Every row comes from one small tree of marks. Brackets hold a mark, then the marks that hang from it, in alphabetical order. Every link used is in the known rows. Which tree was each row made from?
Known rows:
{bika {simamu tenog}}: [-0.68 -0.01  2.06  2.60 -0.14 -0.24 -1.36 -1.49 -1.25 -1.09 -0.12  1.14
  0.53  0.80  0.07 -0.92 -1.75 -2.13 -0.61  0.51  0.47 -0.25 -0.95]
{zanek {kitivag {vemul simamu}}}: [ 1.61  1.15  1.70 -0.85 -1.05 -0.19 -0.86  0.34  0.39  0.27 -2.48 -0.49
 -1.47 -0.31  0.43  0.27 -0.26 -1.36  1.19 -1.19  1.08 -3.11  0.75]
{tenog {pulos bika {mener simamu}}}: [ 0.88  1.50 -0.52  1.41  0.44 -1.08 -1.05 -0.35  0.87 -3.50 -2.64  0.71
 -2.50 -1.74 -1.83 -0.06  1.00 -0.06 -1.20  0.40 -0.32 -2.64  0.62]
{pulos {bika simamu} mener {zanek kitivag}}: [ 1.75  3.17  0.85  4.48  1.16 -2.33  1.14 -0.77 -0.90 -2.96 -1.32  0.89
 -0.97 -2.56 -1.28  1.13  1.47  0.76 -1.84 -1.63  0.25 -2.82  0.75]
{pesusek {simamu vemul zanek}}: [ 0.30 -0.54 -1.94  0.09 -1.69 -0.85 -0.96  1.74 -2.02  0.22 -0.38 -1.78
  0.31  3.07  0.45 -1.99 -0.17 -1.88 -0.62  1.72  2.20  0.42  0.85]
{tenog {pulos {bika simamu} mener}}: [ 0.14  2.84  0.73  2.60  1.22 -1.36  0.01 -1.18 -0.57 -3.65 -2.06  1.09
 -2.15 -1.11 -0.44  0.52  0.37 -0.53 -1.86  0.00  0.03 -1.58  0.09]
{tenog {pulos {bika simamu} {zanek kitivag}}}: [ 0.86  4.04  1.50  3.05  1.63 -0.93  0.77 -1.21 -2.45 -3.04 -2.12  0.03
 -1.13 -2.28 -0.54  0.66  1.42 -0.42 -1.95 -0.59  1.03 -2.25  0.73]
{mener simamu}: [ 0.74 -0.46 -0.18  0.41 -1.31 -0.58 -2.29 -0.33  1.11 -1.50 -1.06  0.11
 -0.02 -0.23 -1.20 -1.42 -0.11 -0.88  0.37  1.20  0.58 -1.28 -0.36]
{bika {simamu tenog vemul {zanek kitivag}}}: [-0.65 -0.23  2.62  1.31 -0.44  0.75 -0.82 -0.55 -1.42  0.46  0.53 -0.95
  1.56  0.66  1.38 -0.83 -1.63 -2.21 -1.11  0.08  2.10  0.22 -0.22]
{simamu tenog vemul {zanek {kitivag mener}}}: [-0.17 -1.93  0.56 -0.09 -0.48  1.01 -0.63  0.11 -1.41  2.24  0.48 -0.82
  2.58  1.61  0.86 -1.11 -2.06 -2.96 -1.46  1.44  0.79 -0.85  0.43]
{bika simamu}: [-0.22  1.25  1.43  1.91 -0.38 -0.92 -0.95 -1.41 -0.70 -1.69 -0.34  0.62
  0.41  0.54  0.55 -0.73 -0.90 -1.54 -0.42  0.79  1.01 -0.01 -1.00]
{bika {simamu vemul}}: [ 0.03  1.46  0.69  1.91 -0.22 -0.11 -0.61 -0.28 -0.44 -0.67  0.50 -0.20
 -0.15  1.54  0.23 -0.48 -0.37 -1.34  0.40  1.17  0.46 -0.12 -1.60]
{bika {simamu {tenog pulos} vemul zanek}}: [-1.45  0.88  1.78  1.13  0.26  1.04 -0.76 -0.55 -1.43 -0.80 -0.27 -0.56
 -0.19  1.15  1.00 -0.90 -1.60 -2.55 -1.40  1.28  1.42  0.79 -0.22]
{vemul {simamu tenog zanek}}: [ 0.43 -0.39  0.64  0.16 -1.15  0.03 -1.32 -0.18 -1.31  0.94 -1.81  0.04
 -0.67  1.89  0.34 -0.49 -2.79 -3.49 -0.92  1.67  1.32 -0.68  1.43]
{pulos mener}: [ 0.11 -0.02 -0.73  1.24 -0.51 -1.85 -1.12 -0.11  1.43 -1.94 -1.32  1.03
 -1.39  0.34 -1.09 -0.64 -0.86 -0.86 -0.59  0.62 -0.39 -1.57  0.32]
{mener {simamu {tenog {pulos bika}} vemul zanek}}: [-0.04  0.00  0.04  0.72 -0.48  1.25 -1.39  0.49 -0.88 -0.64 -0.93 -1.04
 -0.60  0.30 -0.90 -1.23 -0.07 -1.84 -1.22  1.82  1.18 -0.93  0.87]
{kitivag mener}: [ 0.44 -0.40 -0.93  0.42 -0.29 -0.86 -0.65 -0.95 -0.66  0.07 -0.48  1.06
  1.68  1.62 -0.10 -0.90 -1.33 -2.35 -0.75  2.36 -0.78 -1.03 -0.64]
{bika {simamu {tenog {pulos mener}}}}: [-0.96  0.68  1.92  2.30  1.01 -0.44 -1.20 -1.34  0.08 -2.70 -1.45  1.50
 -1.49 -0.53 -0.35 -0.30 -1.45 -1.38 -1.07 -0.29 -0.39 -1.04 -0.52]
{pulos {bika simamu} mener}: [ 0.69  2.02  0.48  3.64  0.32 -1.94  0.16 -1.07 -0.58 -2.70 -0.85  1.34
 -0.86 -0.36 -0.51  0.41  0.23 -0.43 -1.56  0.00  0.13 -1.37 -0.21]
{zanek {kitivag bika pesusek {vemul {simamu tenog}}}}: [ 2.52  0.26  2.00 -1.77 -1.72  0.25 -1.17  0.86  0.28  0.51 -1.24 -0.56
  0.41 -0.82  0.59 -1.32 -2.15 -1.35  2.56 -2.39  3.52 -3.50  0.87]
{kitivag bika}: [ 0.41 -0.77 -0.44  0.49 -1.18 -0.97 -1.39  0.12  0.61 -0.45  0.38 -0.20
  1.61  1.06 -0.61 -2.35 -2.74 -2.21 -0.06  1.75  2.37 -0.51  0.23]
{bika {simamu tenog vemul zanek}}: [-1.04  0.05  1.54  1.70 -0.58  0.56 -0.77 -0.37 -1.41  0.13  0.67 -0.44
  0.91  1.88  0.94 -1.12 -1.81 -2.57 -1.01  1.38  1.54  1.03 -0.44]
{zanek {kitivag vemul} {simamu tenog}}: [-0.43 -0.60  3.11  0.99 -0.74  0.49 -1.67 -0.67  0.43 -0.84 -0.84  0.10
  0.52 -2.05  0.29 -1.70 -0.32 -0.61  0.66 -1.44  1.38 -2.33 -0.79]
{pesusek {simamu {tenog {pulos mener}} vemul zanek}}: [-0.54 -1.07 -1.41  0.49 -0.39 -0.36 -1.18  1.74 -1.19 -0.70 -1.45 -0.89
 -1.53  1.97 -0.41 -1.60 -0.72 -1.82 -1.23  0.63  0.81 -0.61  1.32]
{pesusek {simamu {tenog pulos}}}: [-0.34 -1.05 -0.52  1.07 -0.20 -0.48 -1.92  0.50 -2.30 -1.29 -1.97  0.16
 -1.04  1.47 -0.79 -1.77 -0.76 -2.15 -0.65  0.42  0.50 -1.33  0.70]
{pulos {bika {simamu tenog vemul}} mener zanek}: [ 1.06  2.50 -0.29  5.53  1.39 -1.13  1.17  0.36 -1.12 -1.89 -0.10  1.20
 -2.05 -0.06 -2.46  0.82  0.94 -0.14 -1.14 -0.06 -1.26 -2.22  0.12]
{tenog pulos}: [-0.65  1.17  0.06  0.14  0.17 -0.46 -1.29 -0.62 -0.36 -2.16 -2.11  0.17
 -1.49  0.35 -0.30 -0.93 -0.68 -1.86 -0.83  1.36  0.46 -1.15  0.35]

Which tree is each row?
[ 0.13  1.96  1.48  2.14  0.94  0.18  0.22  0.05 -1.97 -1.73 -2.49  0.30
 -1.92 -1.52 -1.43 -0.09  0.69 -1.23 -1.18 -1.03  0.31 -3.35  1.78]	{simamu {tenog {pulos bika {zanek {kitivag vemul}}}}}
[-0.13  2.90  0.24  1.95  0.85 -0.72  0.50 -0.32 -0.80 -2.66 -1.42 -0.21
 -1.86 -0.17  0.28  0.31  0.31 -0.87 -2.19  0.70  0.95 -0.57  0.49]	{tenog {pulos {bika {simamu vemul zanek}} mener}}
[ 0.64  0.15  1.79  1.99 -0.36 -0.19 -0.70  0.30  0.82 -1.05 -0.09 -0.19
  1.11 -2.66 -1.15 -2.26 -0.90 -0.31  0.54 -1.13  2.21 -2.49  0.12]	{pulos {zanek {kitivag bika vemul} {simamu tenog}}}
[ 0.88 -0.54  0.98  0.83 -0.74  0.24 -1.46  0.39  1.37  0.17  1.46 -1.54
  2.23 -1.04 -0.06 -2.34 -1.27 -0.54  1.05  0.48  2.77 -1.54 -1.59]	{zanek {kitivag bika} {simamu vemul}}
[ 0.80 -1.69 -0.38 -0.53 -2.00 -1.45 -1.41  0.90 -1.59 -0.02 -0.50 -1.88
  2.85  0.72  1.06 -2.85 -1.77 -1.89 -1.26  0.18  4.58 -0.09  1.68]	{pesusek {simamu {zanek {kitivag bika}}}}
[ 1.76  0.44  0.93 -0.32 -1.27  0.08 -1.41  0.47  0.83 -0.60  1.38 -1.55
  2.40 -1.58  0.64 -2.71 -0.85  0.31  2.23 -0.67  4.03 -1.94 -1.63]	{zanek {kitivag bika pesusek} {simamu vemul}}
[-1.22  0.34  0.79  1.18 -0.06  0.10 -0.63 -0.84 -2.88 -1.24 -1.74 -0.02
 -0.12  0.62  0.28 -1.14 -1.52 -3.04 -3.13  1.68  1.93 -0.27  2.04]	{simamu {tenog {pulos bika}} zanek}
[-0.10 -0.99  1.87  1.85 -0.20  0.97 -1.75 -0.15  0.04  0.28  0.62 -0.54
  0.80 -0.69 -0.35 -1.42 -0.55 -0.81  0.61  0.06  0.67 -2.03 -1.57]	{zanek kitivag {simamu tenog vemul}}
[ 1.72 -1.00 -0.08 -0.35 -0.42  0.31 -1.29 -0.05  0.81  0.82 -0.19 -0.44
  1.86 -0.32 -0.43 -0.58  0.14 -0.89  0.53  0.75 -0.47 -2.53 -1.14]	{zanek {kitivag {mener {simamu vemul}}}}
[-0.02  2.84 -0.60  1.89  0.99 -0.17 -0.27  0.23  0.10 -2.52 -1.31 -0.33
 -2.20 -0.91 -1.49 -0.92  1.03 -0.26 -0.07  1.52 -0.06 -1.48 -0.61]	{tenog {pulos {zanek {simamu vemul}}}}
[ 0.31 -1.61 -1.40  1.69 -0.86 -0.12 -1.64  1.78 -1.98  0.63 -0.08 -0.50
 -0.44  3.19 -1.10 -1.73 -0.43 -1.99  0.59  0.92  0.07 -1.21 -0.09]	{pesusek {simamu tenog vemul}}
[-0.73 -1.31 -0.72  0.47 -0.50 -1.19 -1.54  0.65 -1.53 -1.77 -2.35 -0.10
 -1.00  0.91 -0.11 -1.80 -1.31 -1.97 -2.14  0.25  1.36 -0.46  1.95]	{pesusek {simamu {tenog {pulos mener}} zanek}}
[-0.23 -0.86  0.62 -1.63 -0.82  0.87 -1.13 -0.33  0.51 -0.58 -2.05  0.31
  0.78 -0.40  0.31 -1.55 -0.89 -2.10 -0.76  1.03  0.25 -1.14  0.46]	{kitivag {mener {simamu {tenog pulos} zanek}} vemul}
[ 2.34 -0.27 -0.63 -1.02 -1.03 -1.39 -0.88 -0.08 -2.31 -0.36 -1.11 -0.04
  2.46  0.04  1.07 -1.40  0.13 -0.62  0.61 -0.99  1.68 -2.49 -0.16]	{zanek {kitivag mener {pesusek simamu}}}
[-0.33 -1.17  2.53  1.83 -0.34  0.16 -2.06 -1.32 -0.27 -0.74 -0.30  0.30
  1.33 -1.70  0.01 -1.69 -1.06 -0.99 -0.26 -0.33  1.20 -1.93 -1.00]	{zanek kitivag {simamu tenog}}
[ 1.16 -1.29  0.20 -1.03 -1.88  0.37 -1.82  1.03  1.60  0.51  0.54 -2.38
  2.26 -0.49 -0.03 -2.27 -1.26 -1.17  0.12  1.01  3.51 -0.62  0.48]	{mener {simamu vemul {zanek {kitivag bika}}}}
[ 1.20 -0.04 -1.54  2.70  0.16 -0.65 -1.04  1.40  2.23 -1.56 -0.78  0.69
 -2.46 -0.70 -3.72 -0.41  0.56  0.32  0.42  0.28 -1.90 -2.81  0.23]	{pulos {mener {simamu tenog vemul}} zanek}
[ 0.43  0.27  1.14  1.16 -0.39  0.19 -1.32 -0.14  0.52 -0.32  0.33 -1.05
  0.66 -0.92  0.12 -1.26  0.34 -0.21  0.77  0.30  1.16 -1.81 -1.67]	{zanek kitivag {simamu vemul}}
[ 0.93 -0.46  2.90 -0.49 -1.62  0.37 -1.70 -0.04  0.73 -1.12  0.19 -0.42
  2.25 -2.75  0.82 -3.18 -1.56 -0.09  2.12 -2.38  4.19 -2.53 -0.76]	{zanek {kitivag bika pesusek vemul} {simamu tenog}}
[ 1.51  1.56  0.38  0.15 -1.22 -0.35 -0.74  0.39 -0.08 -0.99  1.52 -0.67
  1.80  0.74  0.69 -2.14 -1.72 -0.85  1.99  0.10  3.65 -0.40 -1.37]	{kitivag {bika {simamu vemul}} pesusek}
[ 1.04  1.03  1.79  0.01 -1.14 -0.76 -1.60 -1.19 -0.33 -2.15 -0.66 -0.21
  1.33 -2.53  1.11 -1.88  0.21  0.55  1.05 -1.25  2.98 -2.09 -1.20]	{zanek {kitivag pesusek} simamu}
[ 0.53  1.31  0.65  1.02  0.82 -0.82 -0.73 -0.09 -0.20 -2.97 -2.55  1.00
 -2.14 -2.33 -1.47 -0.41 -0.30 -0.10 -0.41 -1.85  0.19 -3.52  1.39]	{simamu {tenog {pulos mener {zanek {kitivag pesusek}}}}}
[-0.90 -1.74  1.90  0.23 -1.09 -0.01 -1.55 -0.73 -1.42  0.21 -0.80 -0.49
  1.79  0.15  0.91 -1.55 -2.33 -2.74 -2.05  0.40  2.49 -0.53  1.61]	{simamu tenog {zanek kitivag}}
[ 1.66  1.12 -2.12  2.07 -0.07 -1.31 -0.68  1.48  2.68 -2.09 -0.99  0.23
 -2.58 -0.89 -3.32 -0.25  1.39  0.92  0.60  0.54 -1.43 -2.61  0.12]	{pulos {mener {simamu vemul}} zanek}
[ 1.03  1.65  0.12  1.33  0.78  0.04 -0.79  0.03 -1.11 -0.62 -2.97  0.79
 -3.22  0.55 -1.72  0.50 -1.18 -2.40 -0.15  0.90 -0.85 -2.73  1.14]	{vemul {simamu {tenog {pulos zanek}}}}
[ 0.03 -0.64  0.09  0.48 -0.09  1.35 -2.30  0.58  0.90 -0.80 -0.93 -0.33
 -1.57  0.30 -1.88 -1.14 -0.24 -1.42  0.71  1.23 -0.63 -1.93 -0.55]	{mener {simamu {tenog pulos} vemul}}
[ 0.29  1.26  1.03  3.87  0.34  0.30 -0.08 -0.40 -2.58 -0.30  0.65  0.34
  0.06  1.61 -0.50 -0.12 -0.17 -1.87 -0.67  0.99  0.21 -0.97 -0.82]	{pulos {bika {simamu tenog vemul}}}
[ 0.79  1.57 -0.46  5.30  0.88 -1.71  0.26 -0.34 -0.53 -2.91 -0.88  1.70
 -1.55 -1.86 -2.73 -0.43  0.78  0.39 -1.56  0.27 -0.78 -2.62  0.26]	{pulos bika mener {zanek {simamu tenog}}}
[-0.69  0.08  2.96  0.70  0.31  0.25 -1.53 -0.54  1.76 -2.46 -2.19  0.41
 -1.48 -3.38 -0.13 -1.07 -0.09  0.12  0.13 -2.21  0.49 -3.12 -0.39]	{zanek {kitivag vemul} {simamu {tenog {pulos mener}}}}
[ 2.96  1.46 -1.02 -0.01 -0.25 -0.45 -0.17  0.57 -0.12 -0.58 -0.59 -0.29
  0.95 -1.39 -1.15 -0.58  1.42  0.52  1.31 -0.33  0.25 -3.27 -0.38]	{pulos {zanek {kitivag {mener {simamu vemul}} pesusek}}}
[ 2.34  0.41  0.96 -2.39 -1.56 -0.18 -1.06 -0.24  0.71 -0.88 -1.56 -0.01
  1.63 -2.05  0.77 -1.16  0.77  0.25  1.89 -1.76  1.42 -3.29 -0.55]	{zanek {kitivag {mener simamu} pesusek vemul}}
